Known rows, with every step that occurs:
bagasis/tozaku/gumod/dogif/beluso/mife: [-29  14   6 -23  -4   9 -11   2  11 -23  -8 -13  -5 -11 -15 -16  -4 -17
  -6 -15 -23 -10   3  13 -13   5  27  -8   7   8  -4 -43]
dogif/beluso/tura/bagasis/tozaku/gumod: [  1   0  -7 -14 -11   8 -17  35  35   6   2 -15 -16  28 -41   7  -6 -28
  21   8  -6  17   1  24 -14  13  40  -3  11   2   6 -27]
tura/bagasis/tozaku/gumod/dogif/beluso/mife: [-33  -7  -6 -14   1  12   9  28  15  -2  -1 -11  -7  12 -11  -8  16 -30
   2   1 -17 -30  31  17 -17  11  32  -3  -5  -1   3 -49]
dogif/bagasis/beluso: [ 23  26  -5  10  -5   5 -11   9  -3   1   6  13  -7 -25 -10 -14 -57  21
   3  -9  10   6 -29  23  20  -3 -37 -11  13  -2   1   6]
gumod/tozaku/mife/dogif/tura/bagasis: [ 16  -6 -43  28 -11  -3  -9   5 -42   2   4  10   0  30   0   2  64  -2
  -8  -9  12  15  -5 -29 -17  -5  36  20 -10 -22   2  -6]
beluso/mife/tura/bagasis/tozaku/dogif: [-14  -7  20  -1  15   0  34   6 -11  24   7  -5   8  -8  26   9  28   3
   2  12  14 -10  16  -9 -22   7  10  -1 -16   1  -4   6]
tozaku/tura/bagasis/beluso/mife/dogif: [ -5  -7  -1  10  13  13  21 -27 -40   0   0  17  10   7  34   7  38  -6
   2  21  19 -40   0 -10  26 -10 -21  11 -18  19   7   8]
mife/bagasis/tozaku: [ 17  -2  17  -6  -9 -28   1   9  15   2   2   8   0   8 -29   6 -14  20
 -12  -2   8 -22 -20 -20  11   1  -6   8   3  12  -5  33]
gumod/dogif/tura: [  1   5 -16  14  -5  -7 -20 -18 -18 -37  -2  -7  -3 -33  44 -21 -13   3
  -4 -25  -5  20   4 -10  -7  -1 -12  -8  19 -23  -4   5]
tura/bagasis/beluso/mife/dogif: [-16   4  -1   2  19   6  34  -1 -29  14   6   8   3  -7  -3  -5  20   3
  -4  23  10 -39   3   5  28 -11 -51   4 -30  27   1   3]
tozaku/mife: [ 31  10  -3   3  -6  -5   0 -23 -41  -2 -15  12  13  -9  11   0 -25  14
  -4 -16  -8   7 -16 -21  -6  -9   0  -8   0 -23  13  -3]
gumod/bagasis/tozaku: [ 15   4  10 -11  -8  -2  -4  -3  47   6   0  12   2   1  -7   5 -23  17
 -27  -4  -5  21   7   3   2  -2   0   4   6 -18  -8  34]
beluso/mife/dogif: [-17  -6  14  -5  13  -4  23 -17 -42  -5 -11 -11   4 -29  -3 -13  -3  16
 -13  -2 -10   0 -12 -31  18  -9 -31   1 -17  25   0  22]
tura/bagasis/tozaku/dogif/beluso/mife: [-24  26   9  -7  10   9  19  42  10  27   4  -9   1 -35   0  -9   8 -13
   8  -6   4  -2  16  14 -12  12   0  -4 -14  23   2 -13]
mife/dogif/beluso: [-25  32   0   6  -2  -6   2  -5 -86 -44   8  -9   0 -29 -20 -15 -28   9
 -15 -10  -3  22 -21 -25  11   2 -42  -4  -4  26   6  17]
mife/beluso/tura/bagasis/tozaku: [ -8 -18  23 -12   1 -17   4  16  33   6   5  -7   0  36 -37  23 -14  -6
   6  16   6 -18   5   5  14  11   2  13   0   3 -14   7]
dogif/tura/bagasis: [ 27 -28 -19  23  -3  -8  -8  26  -1   1   5  -1  -9 -20  20  -9  -1  -5
   7  -2   1   8   8  -3  -7   1  -7  -3  10 -13  11  14]
tozaku/gumod/dogif/tura: [  5  -8 -31  12 -15  -5 -33 -28  -3 -39  -6  -7 -11  -8  48 -24  -4 -13
   3 -17 -14  20   0   1 -25  -1  23 -15  19 -34   3 -23]
beluso/tura/bagasis/tozaku/dogif: [ -9  21   0  -6   0   1   7  12  32  45   1  -8  -2   6  20   7  22  -2
  22   1  15  31   7  11  -9  13  14  -6 -11 -17  -8  22]
tozaku/tura/bagasis/beluso/mife: [ 20 -27   3   4  11  16   8 -17   5  12  -7  15   9  -1  37  12  15  -8
  10  15   7 -42   9  12  24  -8  -5   2   0   6  13 -12]
tura/bagasis/tozaku/beluso/mife: [ -6 -16  32 -16  16  -6  23  23  50  24  -2  -2   8   3  -6  12  24 -13
   8  15  -9 -29  20 -10 -15  -6  23   0 -11  13 -10  -1]
beluso/tura: [ 14  -8   7  -8  -1  -2  -5 -11  13  -2 -15 -20  -1 -10   3   1 -30   7
  13  -9 -11  36 -14  -5  17  -1  -9  -7  13 -10   3  15]
mife/dogif/beluso/tura/bagasis/tozaku/gumod: [-25  20 -13  -9  -9   7  -8  20 -14  -7   9 -12 -14  35 -45   2  20 -24
  13  16   5  21 -10   5  -8  14  28   6  -5  21   3  -8]
beluso/tura/bagasis/tozaku/gumod/dogif: [-16  -9 -12 -14  -9   4  -4  -4  39  17  -5 -10 -11  52   9   6  35 -22
  17   9  -7   0  23  15 -16  11  42  -5  -1 -38  -7 -12]
beluso/tura/bagasis/tozaku: [  3  -8  11 -13   1  -4   1  30  36  35   1  -8  -6  21 -21  13  10  -2
  14   9   3  10   6   8   6  10   4   4  -2 -12  -8  23]
mife/tura: [ 10 -21  14   7   0 -12   6 -26 -59 -31   4  -9   5 -15  13   8 -28  20
  -9   2  -3  12 -13 -23  -4  -2 -19 -10   9 -10   6  14]
gumod/dogif/beluso: [-25  26  -1   4  -5  -2  -1 -10 -46 -47   0 -14   4 -26  11 -14 -39   1
  -8 -23 -16  12   4  -8   2   4 -23 -15   8  -8   5 -12]
bagasis/tozaku: [  2  12  20 -13  -4 -16 -19   9  -4   5   0   8   1 -24 -15  -3 -11  21
 -12  -5  -4   8 -13  -1   1   3 -16  -5   1  -2 -11  35]
gumod/tura/bagasis/beluso/mife: [  1 -44   3   0  17  12  10 -19  31  34  -8  13   7   9  14  13  19   7
  -2  14  -8 -32  32  16   5 -10 -16   3   3  17  12  -6]

Rows:
[ 16  22 -16   5   6  15   2 -24  38 -30   1   8  -2 -21  13 -16 -17   0
 -18  -1  10  -1  -6   8  23 -19 -26  17   4  22  -6  -4]
gumod/bagasis/beluso/mife/dogif/tura
[  3 -26   7   4  -6 -17  -2 -23 -10  17  -1  34  20  55 -18  33  18   5
 -16   8   5 -34  28 -18 -30   3  28  21   1  -1   6   4]
gumod/tura/bagasis/tozaku/mife/beluso
[-15  28   4   2  -8  -3  -8  18  -1   5   4   5  -4  -9  -3 -16 -19  18
  -5 -25   3  17  -5  -3   0  12  -5  -4  12 -23 -15  31]
gumod/dogif/bagasis/tozaku
[ -5  18 -28   7  -7  13   9   7 -36  -3  -2 -16   4  58 -36  16  34 -13
   5  -9   3  31 -10 -21   2   4  38  20 -10  -6   6 -27]
gumod/tozaku/mife/dogif/beluso/tura/bagasis
[ 28 -14 -11 -12  -2  23   2 -33  83  -2 -12   7  -4   8   9  -2 -28  -7
 -12  12 -16 -13   2  36   8 -20  10  -6   4  -3   7 -43]
tozaku/gumod/bagasis/beluso/mife
[ 19  35  -5  -7  -7   9  -1  34   4   7  -4  -1   5  21 -37  14 -14 -19
  19  -8   7   4  -3   2  -6  11  28  12   4  -5  11 -24]
dogif/beluso/tura/bagasis/tozaku/mife
[  0 -56  -7  14   1  -3   1 -16 -10  33  -4  10   3  14  20  17  24  12
  -6   6 -13  12  36 -12 -17  -1  -2  -3   9 -11  20  28]
gumod/tura/bagasis
[  2  27  -4   2  11   3 -10 -12 -13 -28   2   3  -3 -42   3 -26  -4   6
  -3  -5  11 -13 -28   3  22 -14 -44   9  -2  38 -10  -5]
bagasis/beluso/mife/dogif/tura
[ -8  45  -5  -2  -6  10  -5 -13  -5 -19  -6 -28   0 -29  24  -9 -43  -6
  23 -24  -2  60 -18   5   0   8  -1 -15  10   7   7 -14]
tozaku/dogif/beluso/tura
[ 17 -23 -13  13 -10   9 -19 -21   5   8   4  17   6  30  22  27  55   3
   0  12   9  -4   4  15  17  -4  18   4   1 -23  -4  -4]
gumod/tozaku/tura/bagasis/beluso
[  2  20 -26  24   1  -5  -7   4 -38 -20  21  14  -6 -15  12 -14  10  -1
  -1  14  25 -13  -7   5   9  -7 -46   5  -9  11  -2  11]
mife/dogif/tura/bagasis/beluso
[  1  14 -12  15  -9 -19  -8   1 -16 -26   8  20  10  28   7   3   5 -17
  -8  -8  16 -50  18 -11 -23   6  24  19   2 -26 -11 -22]
gumod/dogif/tura/bagasis/tozaku/mife/beluso
[ -6   1   3   8  10   4  23  10 -26  11  -7  -8  -6 -26 -16 -21 -27  20
   0 -14  -1  14 -23 -25  20  -1 -17   4  -3  23   5  26]
beluso/mife/dogif/bagasis
[ 29  20  -4 -11  -4  18  -1 -38  79  -7  -5  -1   0  15   6  10 -39   3
   1   3   1  26  -3  26  31 -12 -17   0  15 -15  -2  -5]
gumod/bagasis/beluso/tura
[-21  46  19 -16   6   6  -2  17   7  -1  -4 -10   5 -57  -3 -16 -16   2
   2 -21  -1  15  -8   4  -7   7   1  -8  -5  33  -7 -13]
bagasis/tozaku/dogif/beluso/mife
[ -4  48 -11  13  -3   3  -2  -9 -44 -12  14  14  -5 -20 -14 -18 -32  26
  -4  -3  19  11 -40   6  23  -4 -49  -2  -3  14  -4  29]
mife/dogif/bagasis/beluso
[  2  -6  17  -6   9   5   6  18  -8 -22 -11 -21   1 -44 -17 -13 -46  -1
  -1 -17 -22   1  -8  -4  14  -2 -19  -7   8  30  12 -21]
dogif/beluso/mife
[ -5 -19  26  -6  12   3  21  42 -19 -14  11 -14   3  -9 -34  12 -10  -9
  -2  13   3 -27  10  -6  -7  10   4  10   4  26   5 -16]
dogif/beluso/mife/tura/bagasis/tozaku
[ 12   2  -6   8   4   0   8   6 -11  10  10  13   0  -7   9   2 -11   5
   1  19   7 -27   6  21  14  -6 -42 -12 -10  -8   4   0]
tura/bagasis/beluso
[-24 -38 -19   2   8  15   7 -46  -4  24  -3  17  -2  37  10   7  59  -4
  -5  29  -6 -28  25   7 -10 -12   3   5 -13  28  14 -13]
tozaku/gumod/tura/bagasis/beluso/mife/dogif
[  5  -1   5 -17 -13 -11 -30  -6   9   6  -3   7  -6  -1 -18  -2   0   6
  -5   3 -11  15 -14   9 -17   2  20 -14   1  -8  -5   7]
bagasis/tozaku/gumod
[ -1 -28 -14  18  14  -1  17  22 -16   4   0  -9  -7 -21   9 -17  22  -8
   2   3   4 -10   8 -23   4  -4 -15  10  -8  21   6  10]
beluso/mife/dogif/tura/bagasis
[-30 -16   0 -12  -8 -10   0 -14  32  -8   1 -10  -5  67 -10  16  12 -27
   7  16  -2 -26  19  15  -5  13  37   5  -3 -23 -15 -28]
mife/beluso/tura/bagasis/tozaku/gumod/dogif
[ -3  -9  30   4   5 -17  17  -4 -16 -15  19   1  12  26   9  27  24  -6
   1  25   8 -16  10 -24 -35   0  23  -1  -1  -7  -6  13]
mife/tura/bagasis/tozaku/beluso
[ 18   1  -5  -4 -19  -2 -30  19  20  20   2  10 -17  -1 -29 -14 -25  10
   5  -9  -3  26 -27  14 -16   8  32  -9  15 -12   0  11]
dogif/bagasis/tozaku/gumod
[  9   7  16 -12  13   5   3 -12  19   2  -9   2   5 -35  -1  -8 -27  12
  -1   0  -7 -24 -12  20  26 -15 -39  -9  -2  18  -6 -17]
bagasis/beluso/mife
[-12  42  11  -8  -4 -11 -11  -9 -13  13   4   8   6 -35  26 -10   3  20
  -2 -13   7  33 -13   4 -13   5 -12 -14  -8  -7 -14  29]
bagasis/tozaku/dogif
[ 18  -9  -5  10  -5 -12 -25  44  11  12  12   9 -11 -16  -4  -5  15  -2
   5   0  10   4   7   6 -11   6   0   5   7  -8  -5  23]
dogif/tura/bagasis/tozaku
[ -3 -31  24 -12   8  -4   2 -17  48  -2 -15 -21  10   6   2  12  29   0
  -2  -9 -29  15  -4 -20  -4 -16  40  -2   2   4 -14 -21]
gumod/tozaku/beluso/mife
[ 19 -57 -12  16 -11   1  -9 -10 -11  16  -4   3   6  36  29  24  58   1
  -2   2  -3  16  13 -16   6   3  38   5   6 -35   5  14]
gumod/tozaku/tura/bagasis
